Every row comes from one small tree of marks. The marks that hang from a mark follow it in brackets, in the order of their numbers. Every link used is in the known rows. Which tree was each row made from?
In the rows, 128 means zero.
Known rows:
J_689[J_71 J_988[J_324]]: [117 137 126 118 103  83 136  89  93 103 100 141 158 122 136 132 163  96
 121 115 132 143 179 106]
J_988[J_324[J_728] J_689[J_71 J_122]]: [157 135 111 100  97 119 149  78  89 115 111 139 236 124 146 117 163 125
  61 130 103 125 195  92]
J_324[J_728 J_988[J_689[J_122]]]: [128 152 128 109 133 172 106  94 118 116 149 114 207 129 132 155 129 131
 100 148 126 123 142 125]
J_324[J_728[J_99 J_546] J_988[J_689[J_122[J_808]]]]: [120 165 123 120 127 183  85 122  94 123 149 109 238  58  96 139 101 101
  60  70 125 124 175 129]
J_435[J_324[J_728]]: [133 143 115 122 122 150 122 116 151 141 155 113 149 131 110 129 103 146
 134 101 104 125 129 141]
J_71[J_689[J_988]]: [103 146 154 105 115 133  98 116 128  97 150 132 113 165 136 123 158 100
 131 156 136 138 127 121]
J_324[J_728[J_99 J_546] J_988[J_689[J_71 J_122]]]: [121 143 123 101 109 182  99  96 100 128 137 100 231  76  97 159 134 105
  54  59 124 140 188 122]
J_435[J_324[J_728 J_988[J_689]]]: [136 156 118 119 138 183 116 106 139 151 166 112 200 114 109 148  89 143
 119 111  90 125 145 139]
J_546[J_728]: [120 132 134 125 127 138 137 115 126 122  95 117 129 109 123 139 110 126
 116 149 123 117 115 142]
J_689[J_71 J_988[J_324[J_728[J_99]]]]: [102 143 119 121 110 123 110  90 106 118 119 129 181  99 108 140 158 103
  77  97 117 128 170 111]
J_546[J_728[J_99]]: [118 131 133 139 131 157 137 129 123 137 103 113 133  84  96 140 112 115
  88 137 109 118 117 146]
J_689[J_71 J_122[J_808] J_988[J_324[J_728[J_546]]]]: [104 163 116  99  83  87 101  78  78  77 100 126 211  90 129 126 150  82
  98  59 155 137 208 103]
J_689[J_71[J_324[J_728 J_988]] J_122[J_808]]: [105 175 146 125 107 129  96 110 116  89 124 139 178 145 125 135 123 114
  96 100 158 128 140 114]
J_988[J_324[J_728[J_99 J_546]] J_689[J_71 J_122]]: [152 125 102 101 102 141 135  97  83 134 123 118 250  66 105 125 151 110
  31  55  87 135 216 100]
J_71[J_324[J_988] J_689]: [114 147 158 124 154 158 101 145 154 130 167 133 111 169 118 141 131 128
 127 135 103 131 107 127]
J_99[J_728[J_546]]: [140 119 129 111 118 143 118 140 149 106 144 103 148 101 105 165 128 147
 128  74 136 133 166 149]
J_689[J_71[J_324] J_988]: [117 145 153 121  98 104 120 122 116  86 115 144 131 175 124 118 143 101
 118  98 150 157 130 114]
J_435[J_324[J_988]]: [125 149 125 133 138 144 131 119 132 149 153 112 130 117 107 158 102 128
 166 100 109 138 141 148]
J_71[J_324[J_728[J_99 J_546]] J_689]: [122 131 137 116 145 184  82 161 167 142 177 113 143 132  81 120 126 130
  66  58  78 125 115 130]
J_122[J_808]: [122 151 132 135 117 114 120 138 110 117 115 145 141 108 130 109 111 113
 119 123 142 119 141 120]
J_689[J_71 J_122[J_808] J_988[J_324]]: [118 165 134 113  75  60 138  88  54  71  89 154 182 118 146 113 166  70
 112 122 160 141 199  92]
J_324[J_728[J_99 J_546] J_988]: [ 94 140 116 128 156 188  75 124 146 155 156  87 165  64  82 178 105 130
 101  55 114 124 136 153]

Which tree is each row?
[162 156 149 118  82 105 148 135  75  88 106 166 200 153 137  76 131  95
  62 112 134 144 169  88]  J_988[J_689[J_71[J_324] J_122[J_808]]]
[174 127 113 116 123 114 169 109  80 123 126 141 207 121 140 115 153 117
  95 146  90 133 181 100]  J_988[J_324 J_689[J_122]]
[102 172 139  99 107 113  95  93 103  76 144 144 177 143 144 110 169  91
 104 158 129 114 163 100]  J_71[J_689[J_122[J_808] J_988[J_324[J_728]]]]
[149 155 116 107  89 105 139  88  71 103  99 155 249 103 148  98 145 107
  50 127 116 114 207  84]  J_988[J_324[J_728] J_689[J_71 J_122[J_808]]]
[153 162 141 111  85 125 124 121  97  86 115 159 225 154 134  81 126 111
  46 108 136 129 158  90]  J_988[J_689[J_71[J_324[J_728]] J_122[J_808]]]
[107 145 112 120 134 120 108  93 123 111 132 126 168 124 129 143 142 123
 123 128 115 124 141 121]  J_689[J_988[J_324[J_728]]]
[108 145 131 119 123 167  92 121 126 122 145  99 177 110  82 167 131 114
  75  30 125 146 150 131]  J_689[J_71[J_324[J_728[J_99 J_546] J_988]] J_122]
[124 149 159 115 138 150 113 136 130 108 168 128 124 187 125 142 151 117
 129 145 115 140 113 122]  J_71[J_324[J_988] J_689[J_122]]
[105 173 154 125  82 123  95 121  97  69 122 143 178 150 103 106 140  84
  66  85 163 143 141 106]  J_689[J_71[J_324[J_728[J_99]]] J_122[J_808] J_988]
[129 141 134 118 116 141 125 103 104 129 116 133 184 108 136 142 126 113
  96 125 129 135 173 116]  J_324[J_988[J_689[J_71]]]
[125 163 156 112 116 141  96 140 139  89 155 147 154 183 131  91 137 119
  85 140 123 115 117 109]  J_71[J_324[J_728] J_689[J_122[J_808]]]
[118 175 136 109  95 145 101  87  89  94 115 137 230 109 143 129 124 102
  72 131 155 119 181 105]  J_324[J_728 J_988[J_689[J_71 J_122[J_808]]]]
[112 157 118 127 142 168 105 107 153 146 163 103 151 119 104 165  94 146
 151 100 108 124 130 151]  J_435[J_324[J_728 J_988]]
[135 149 107 120 143 204 102 127 133 170 177  90 211  62  71 156  81 130
  90  38  74 135 166 150]  J_435[J_324[J_728[J_99 J_546] J_988[J_689]]]
[103 144 119 109 105 104 110  75 113 103 110 133 178 123 134 138 157 113
 103 113 134 130 169 110]  J_689[J_71 J_988[J_324[J_728]]]
[111 146 151  99 121 173  75 136 138  90 178 107 154 163  88 127 157  99
  85  70 115 150 124 126]  J_71[J_324[J_728[J_99 J_546]] J_689[J_122 J_988]]
[147 129 126 117 116 171 109 143 126 139 137 124 212 106  88 110 115 123
  24  29  90 138 158 115]  J_988[J_689[J_71[J_324[J_728[J_99 J_546]]]]]
[151 161 142 124  89 147 122 138  90 100 125 155 227 132 109  82 126 103
  17  95 119 128 162  94]  J_988[J_689[J_71[J_324[J_728[J_99]]] J_122[J_808]]]
